Each row was made from one walk, in order. Every step used is in the known rows, and no mark comes twice. Write each row's walk.
Known rows
rigur > medu > kemol > natub > lafuri: [ 11  41 -26 -44 -23 -22   0  26 -23  -9 -19  27  -3  -4 -37  75 -18 -32
  24  11  16   9   2  -7  40  25 -15 -22 -66  37  -5  -7  -7  18 -19 -16
  -4  70 -71 -28 -36 -41  36 -21  23   4 -29   7 -42  15   2  41 -34  29
 -18]
lafuri > natub > posum: [-16  -2  10  37  19  24 -13  11  24 -46   3 -73  -1   8 -21   3  17 -38
 -11   4 -26  56 -23 -35 -45 -32  19   0 -11 -28  13  20   4  -2 -20 -18
  -9  14   4 -12   0  33  -7   5  15  21  -7 -55   5  27  -7  39   1  21
  15]
posum > natub > rigur > medu > kemol: [ 13  19  42 -21  39  -5  27 -47 -17   2  36 -22 -42 -45 -63 -38 -13  76
 -36  25  50  17  42  11  14  59  -1  45  11 -16  -5  73   9 -20  -6 -17
  26 -57 -43  15  31  37  39 -10 -53   0   2  -7  -3 -43 -27  34   2 -14
  48]
kemol > natub > rigur: [  4 -14 -30 -20 -54   7 -13  22  -6   7  -9 -47   6  63  73   6   6   5
 -75 -40   6  21  21  -8 -20  32 -31   8  54  44  -6 -45 -35  56  61  -7
  18  65  19  -3 -10   1  18  50 -14  28  24 -11  -7 -59  32 -30 -48 -74
 -27]
rigur > medu: [ 26 -33 -25  45  72  -8 -44 -58 -11   0   7  28 -18 -20  23 -10  37  43
   9 -23  -6   4  30   4 -14  23 -19  -6  24  19   9  57 -13 -25   0  14
  -7 -40  -7  34   2   7 -53 -57 -46 -31 -50  42  32  29  -5  10  22  16
  64]
kemol > lafuri: [ 23 -39 -28 -17  10  -8  19   7   0 -27 -54  44  66  12  -1 -10 -23  -9
  13  13 -22 -62 -31  16  23   2 -22 -40 -55  47  58 -44  12  22 -16   1
   3  -6 -20  44   6 -47 -49 -73  -5  24 -39  84  25  23  31   5  12 -23
 -19]
lafuri > natub > posum > medu > rigur: [ 11  -5  10 -52 -39   4  -6  18 -12 -16  54 -59  72   2 -13  24   4  31
  -3  27 -13 -24 -15  -6 -68 -50  53 -53  73 -18  -4   8  37 -42 -18 -25
 -23 -20  92 -26  26   2 -48  37  42 -19  15 -29  67  21 -82 -19   0  -3
 -26]
medu > posum: [-55  18  17  -2 -35 -10 -13 -11  11  -5 -23  45  13  12  19 -17 -43  57
 -40   7   4 -21  34  55   7 -23  44 -17  70 -34  -7  14   7  10  42  35
 -27 -18  66  45 -39  15 -18 -23  -1  17 -57   7 -57 -30  -5 -10   1 -21
 -15]
rigur > medu > posum > natub > kemol: [-48  19  39  15  20  17 -26 -66 -16  47  -8  67 -61 -38  -3 -61 -19 -18
  63 -26 -15  -6  19  -2  41   1   9  53  -3 -22  -5  10   2 -45 -17  33
 -16 -64  -4   9 -13  13   8  51 -14 -28  62  21 -27  16  24 -23  10   7
  -7]
natub > lafuri: [ 12  57 -33   2 -17 -47   6  18  23   8 -18  34 -26 -29  -5  79   9 -72
  23  29 -13  14  -4  12   1  -9 -33 -29 -78  37  16   4  -7  29  12 -23
 -11  53 -29  17 -15 -44 -25 -41  34  54 -27 -35  17  19  31  37 -38  54
   8]
rigur > medu > posum > natub > lafuri > kemol: [ 43  17  26  52   1  -9  44  10  28  41  17  88 -62 -21 -27  28  40  -2
  83  17  18   5 -63  30  33 -13 -33 -15  -9 -43 -43  25 -10  13 -45  14
 -10  10 -53  -7  -2 -14  67  -6  12 -14 -24 -36  -5  38  12   4  52  53
 -15]
lafuri > natub > kemol: [-20  41  -7   0 -69  -7  16 -47 -28   0 -24  -6 -35  18  40 -18   1 -40
  33 -58 -17  45 -28 -27  23 -12  -5  53 -38   0  51 -51  28 -36 -10  31
 -46 -50 -39   0  30 -16  11  68 -31   9  35 -24 -23 -16  31  62  21  63
 -14]
posum > natub > lafuri: [ 29  36 -33  18  23 -48  10  18  31  26  16  41 -27 -64   5  78 -15 -92
  61  45 -36 -31 -24   7  30  -5 -20  -6 -97  12 -47  27 -13  16  -9 -12
   5  22 -40 -27  -7 -34 -16   0  31  35  21 -52  19  49  16   2 -31  59
  -6]
lafuri > natub > rigur: [-11   1 -26  30 -62 -17  18  30  19  -6  10 -89 -14  45  72 -18  22  10
 -68 -20   8  44   5 -16 -38  -5 -16  36  12  10 -18 -32 -11  34  72 -16
   2   1   3   0  51  14   0  44 -23  44  30 -75  23 -81  11  28 -23  11
  13]
lafuri > natub > rigur > medu > posum: [-84  -7  18  55  -3  20 -39  12  14 -10   7  -3  -4  36  21 -69  11  97
 -34 -16  30  20  63  11 -11  -7  25   3  89 -27 -48  15 -19 -10  53  15
 -16 -25  59  36 -16  55 -16 -29  -6 -25 -27   7 -24 -59 -31 -12  -6  -3
  31]
rigur > medu > posum > natub: [ -3 -33   9  48  73 -11 -26 -32  18  33  36  56 -10 -53  31 -17 -43  42
  35  19 -26 -70  11  22  46   1  38  21  26 -52 -86  69 -16 -33   0  32
   4 -74  23 -29 -10  31 -22  20 -16 -27  14   7 -15  22 -27 -57  14   3
  -3]
medu > posum > natub > lafuri: [-18  41  -9  22  10 -30  -1  31  33  30  13  57 -20 -56  -8  50 -32 -55
  55  46 -20 -28  -1  14  34 -22   8 -10 -70 -11 -61  29 -13  12  -5  -9
   4  23 -16 -19 -23 -12  -9  -5  43  30   9 -42  -9  31   4 -15 -33  52
 -19]
kemol > natub: [ 53 -32 -61 -41 -38  -8 -10 -18 -31 -13 -17  15  48  45  74  65 -38   1
 -24 -40 -33 -33 -17   4  42  23   3 -19  26  29   3 -39 -13  26  -1  50
 -12  38 -10 -39 -33 -44  16  39 -23  -5 -31  27 -53   7  20 -11  -7 -39
 -66]
rigur > medu > kemol > lafuri: [ 15 -24  11 -39  39   5  34 -15 -23 -38 -42  38  52  -9 -80 -43 -32  50
   1  26  22 -49  -5  14  39  39  -6 -18 -49  25  52  -8  23  -7 -42 -18
   9 -36 -55  50  16 -27  -7 -95 -23  -4 -53 100   6   5  -9  35  21 -14
  11]
posum > natub > kemol: [  7  25  14  -9   5  -2   1 -71 -20  51  -8  48 -62 -52  17 -18 -26 -64
  57 -20 -39 -10 -11  -6  32   5  -9  57 -40   0  28   2  10 -35 -27  31
 -10 -65 -33  -2  15 -12   4  74 -24   1  67  -9  -3  35  38  -9   8   9
 -22]
natub > posum: [-19   2  34   8  49  33 -35 -15  31 -26  -7 -34 -21 -16 -49   3  16 -53
 -28  20 -23  45  14  -8 -54 -12  -3 -21  17  -4  47  40 -10  16 -15 -33
   6  37  30  34 -34  31 -23 -18  24  25 -16  -6  15  46  19   7 -20 -34
  25]
lafuri > natub > rigur > medu: [ -3 -33 -21  69  38   1 -34  -5   0  -9  20 -46 -26  16  47 -44  60  53
 -20 -28  18  44  34 -29 -39  24 -30  24  31  17 -25  20 -26 -10  29  -9
   9 -28  -8  12  36  26 -29 -20 -46 -26   2  -5  41 -34 -16  22   0  20
  67]
natub > posum > medu > kemol: [ 23  38  48 -78  17 -29  57 -22 -23 -26  23 -41   9 -67 -91  16 -34 -11
 -35  51  52   0  14   5 -26 -11  58  21 -22 -39  69  42  64 -54 -18  -4
  26 -27  10 -18  19   4  44 -30  10   6  -9  -6 -25  -5 -40  12  46   3
  49]

Which walk is each row?
[ -2 -10 -10  -6 -53 -14  53  53  -3 -26   3 -90  32  42  26 -36   5  10
 -46   3  40   8  -9 -22 -18  -7   0  36 -27   7   6 -61  23  10  45 -23
  19 -14  -1 -21  62  -7  13   7  -6  27  43 -28  23 -80 -13  11  -1  15
  17]	posum > medu > kemol > lafuri > natub > rigur
[ 18 -19  27 -11  12  62 -20   4  13 -26 -17 -14   5  33 -43  23  27 -33
 -11 -24 -24  46 -30 -22 -11  -3  -2 -32  36 -13  29  -7 -14  28 -47   1
   4  75   1 -14 -53  13  46  29  27 -17 -24   7 -30  58  26  -4   3 -56
 -37]	lafuri > kemol > natub > posum
[-17  30 -10  37  46 -25 -20  23  24  26  17  63 -27 -56 -18  38 -20 -36
  71  38 -18 -27   7  11  37 -11   5 -12 -68 -12 -69  40 -19   3  -6 -12
   1   9 -16 -19 -30   1 -23 -19  36  12  12 -23  -4  36  -4 -12 -28  58
   1]	rigur > medu > posum > natub > lafuri
[ 30 -11  18 -74 -46  31  -3   9 -19   4  45 -21  66  20 -28  31  15  34
  -1  14 -13 -27 -28   3 -49 -40  38 -65  97 -14   2  -9  26 -26 -42 -18
 -17  17  78 -32   8 -13 -13  48  43 -37   0   1  49  33 -65 -46   8 -43
 -58]	lafuri > kemol > natub > posum > medu > rigur
[  8 -41  -8  68  86   8 -45 -24   5  27  30  -8 -42 -25  31 -44  43  35
  -7 -18  -4   9  44 -12 -17  42 -33  27  26  14 -40  51 -41  -5  19 -14
  29 -28   5  19  20  41 -43  -8 -40 -25  22   9  59  -5  -8 -26  -6 -10
  61]	posum > natub > rigur > medu
[-17  -9  -1 -33 -11  21  14 -13 -24  -2 -79  56  25  17 -23 -47 -17 -40
  42 -17 -11 -28 -26   3  29   1 -34 -12 -70  51  90 -76  17   9 -39  -3
  -9 -11 -31  61   0 -46 -26 -46  -7   6   1  96  19  22  55  11   0 -17
 -21]	natub > kemol > lafuri
[ 18  48 -33 -58 -51 -23  24  22 -13  -9 -18  22   6  -3 -27  92 -29 -43
  15  19   9  -2 -12   6  48  21  -8 -25 -68  28  -3 -19   0  28 -15  -9
  -1  77 -65 -27 -38 -50  48  -5  25  29 -25  -8 -48   5  10  43 -37  21
 -37]	medu > kemol > natub > lafuri
[ 82 -30 -44 -28 -64   3  26 -18 -24  -2 -18  46  24  57  56  63   2  19
  -1 -52 -16 -14 -68  15  55  18 -14 -23  42   2   3 -52  -6  29 -19  63
 -15  37 -32 -48 -29 -56  79  51 -31 -26 -45  15 -60  20  21  -1  44 -38
 -87]	lafuri > kemol > natub
[ -6   7  37 -55  21  52 -23  -9  -2 -47  -7 -44  13  11 -78  16 -24 -23
 -41   6  -3  31   9 -22  -3  19  20 -17  22 -11  33  20  -3  14 -39 -19
  20  58  -2 -14 -55  31  41  21  17  -1 -15  13 -52  35   6   8 -29 -74
 -21]	medu > kemol > natub > posum
[-11 -23 -26  26 -52   0  24  52  18 -20 -12 -83  21  55  52 -37  11  10
 -54 -12  11  13 -12 -21 -28  -1 -25  19 -16  23  -4 -58  -5  34  52 -22
   9   5  -7   3  52  -4  -6   9 -10  39  32 -34  35 -70  16  21 -24   0
  -3]	kemol > lafuri > natub > rigur
[ 25  51 -41 -62 -41 -43  21  33 -26  -5  -5  16  18  -9 -24  96 -33 -59
  26  20  11 -13  -8  -5  38   0   2 -23 -78  23  16 -34  12   4 -14  -4
  -2  75 -40 -58 -26 -56  41  -7  40  10 -11  -3 -50   3  -4  22 -24  33
 -21]	posum > medu > kemol > natub > lafuri
[-41  32  40  -2  -6  11  -9 -64 -13  54 -11  62 -53 -35  12 -46 -33 -32
  50 -23 -21 -13   9   6  44  -8  15  56  -5 -22   5   0  13 -33 -11  38
 -21 -57  -2   8 -10   9  11  69 -10  -7  65   4 -35   7  34 -19   3   2
 -24]	medu > posum > natub > kemol
[ -2 -19   0 -19  18  21  15 -16 -11  11 -56  61  27  -6 -23 -46 -35 -52
  65  -4 -33 -55 -35  -7  48   1 -23   5 -88  36  50 -59  13  -7 -47   9
   5 -48 -49  30  10 -43 -28 -13  -2  -4  35  80  17  42  45 -17   9 -11
 -34]	posum > natub > kemol > lafuri
[-30  -5  14  17   2   5  -5  20  31  43  31 -23 -18  -5  45 -41 -18  18
 -50  15   2  -9  37  13 -13   6  -1  35  47 -18 -64  18 -25  29  60  -5
  25 -12  43   9  13  45 -10  48   1  31  63 -47  14 -51  11 -55 -38 -47
   0]	medu > posum > natub > rigur
[ 32 -26 -35 -17 -42 -33  74  22 -20 -60 -15 -45  81  15   8   3 -40  23
  15  15   5 -47 -67 -21  26 -26  41  13 -82 -20  19 -55  61 -40 -16  24
 -10 -63 -51 -46  68 -42  20 -16 -10   4 -10   7 -12 -24 -42  64  54  82
  -4]	posum > medu > kemol > lafuri > natub
[-65 -19  25  30  -3  36 -39   4   4  10  -8  29 -12  50  15 -61  22 102
 -26 -31  41  24  50  28   2   8  17 -16 114 -25 -45   0 -29   5  30  20
  -8   9  49  29 -45  47  20 -26  -5 -49 -38  34 -52 -44 -11 -35  12 -44
  -4]	lafuri > kemol > natub > rigur > medu > posum
[ -8 -44 -26  64  44  14 -34   4  -3 -16  10 -40  -3  31  30 -59  54  51
 -13 -28  17  26  27 -32 -24  21 -32  11   4  27 -13  -4 -21  -2  13 -21
   5 -28 -15  19  41  24 -36 -41 -33 -28   1  25  48 -27 -11  12   0  14
  56]	kemol > lafuri > natub > rigur > medu
[-81 -17  12  23   5  32 -62   7  -4   3  -8  18   2  42  22 -62  -2  95
 -43 -22  29  10  69  20   4   8  23 -12 104 -17 -47   5 -30   3  40  11
  -8  11  63  38 -53  52  -9 -29   4 -37 -32  40 -46 -50 -17 -37 -21 -43
   6]	kemol > natub > rigur > medu > posum
[ 19  -4  -3 -21  53 -25  -9  12  -7   7  24 -38  26 -41  -5  38  15 -85
   1  26   9 -10   9 -23 -75 -57  48 -13 -18  -8  56  12  40 -57   7   8
  25  -4  82 -34  13  -7 -34 -37  45 -20  16   5  25  46 -24 -57  47  12
  63]	natub > posum > medu
[ 81  22   6  37 -23 -25  73   8  29  33  11  77 -54 -34 -10  62  36 -40
  69  15  -9   0 -91  28  34 -18 -39 -12 -39 -30 -24  10  -2  25 -39  14
  -6  14 -73 -19  14 -45  67  12   6   7 -21 -59  10  53  18  15  48  58
 -31]	posum > natub > lafuri > kemol
[-14  -7 -10   2 -61   4  51  50  11 -31 -12 -84  21  47  16 -47   3  24
 -59   2  34  23 -10 -15 -19  15 -19  30 -19  16   3 -56   4  30  40 -30
  17  -4 -24   6  52   7  15  11 -14  40  25 -32  22 -81   1  36 -16   4
   2]	medu > kemol > lafuri > natub > rigur
[-87  -3  31  36  11  18 -53  -3   9   9   2  19 -14  21  12 -70   7  91
 -41  -9  31  21  81  27 -17   3  20  -6  94 -26 -34  27 -26  -3  54   6
  -6 -13  69  58 -35  55 -25 -43 -10 -22 -34  25 -25 -52 -12 -22 -16 -34
  33]	natub > rigur > medu > posum
[ 60  34   8  18 -58 -22  64   5  24  18 -11  67 -55  -7 -23  60  53 -27
  50   7  15  29 -73  33   7 -21 -47 -22 -17 -10  11  -6   5  33 -30   4
 -20  39 -63  17   5 -44  61  -9   5  19 -47 -48   1  28  28  47  51  53
 -22]	natub > lafuri > kemol
[ 10 -18  13 -75 -31  20 -23  11 -21  -6  46 -34  81  14 -12  30   1  23
 -10  20 -19 -41  -1   0 -54 -37  52 -67  86  -3   3  -4  22 -26 -26 -22
 -12  10  96 -28  -8  -4 -44  45  47 -25   8   5  50  33 -66 -46 -12 -48
 -44]	kemol > natub > posum > medu > rigur
[ 19 -12  -6  26  12  -7   7   5  32  41  41 -34 -28 -15  53 -15  -7 -15
 -43   5  -7  -8  13   3 -15  14 -26  37  20   7 -48  19 -27  33  54 -16
  35 -10  14  -7  35  28 -15  56 -14  35  64 -59  44 -34  22 -42 -38 -35
   9]	posum > natub > rigur
[-16  -9  34 -36  46  55 -40 -17 -12 -52  -3 -42   8   9 -85   2 -11  -5
 -31  -8   2  37  24 -30  -4  27  18 -14  26  -2  29  30 -12   5 -46 -27
  20  55  -1 -13 -59  40  33   6  13 -21 -20  28 -43  39  -6   6 -21 -68
  -4]	rigur > medu > kemol > natub > posum
[ -6 -23  -9  53  54   0 -39 -24   0  15  16 -19 -35   4  25 -42  59  44
 -31 -22  15  36  62  -6 -43  36 -43  11  46  34  -7  36 -36   4  32 -20
  19 -12  16  42  17  37 -42 -41 -45 -27  -9  21  51 -26   0  -7  -8 -14
  76]	natub > rigur > medu
[ 13 -30 -16  -6  44 -19   6  43  -5 -23  11 -59  63 -17  -5  23   7 -77
  27  20   9 -23 -20 -47 -52 -73  57  -7 -56 -12  46 -34  52 -67 -11   2
  16 -10  62 -62  32 -18 -25 -43  46 -30  34   8  28  40 -38 -31  65  44
  53]	kemol > lafuri > natub > posum > medu
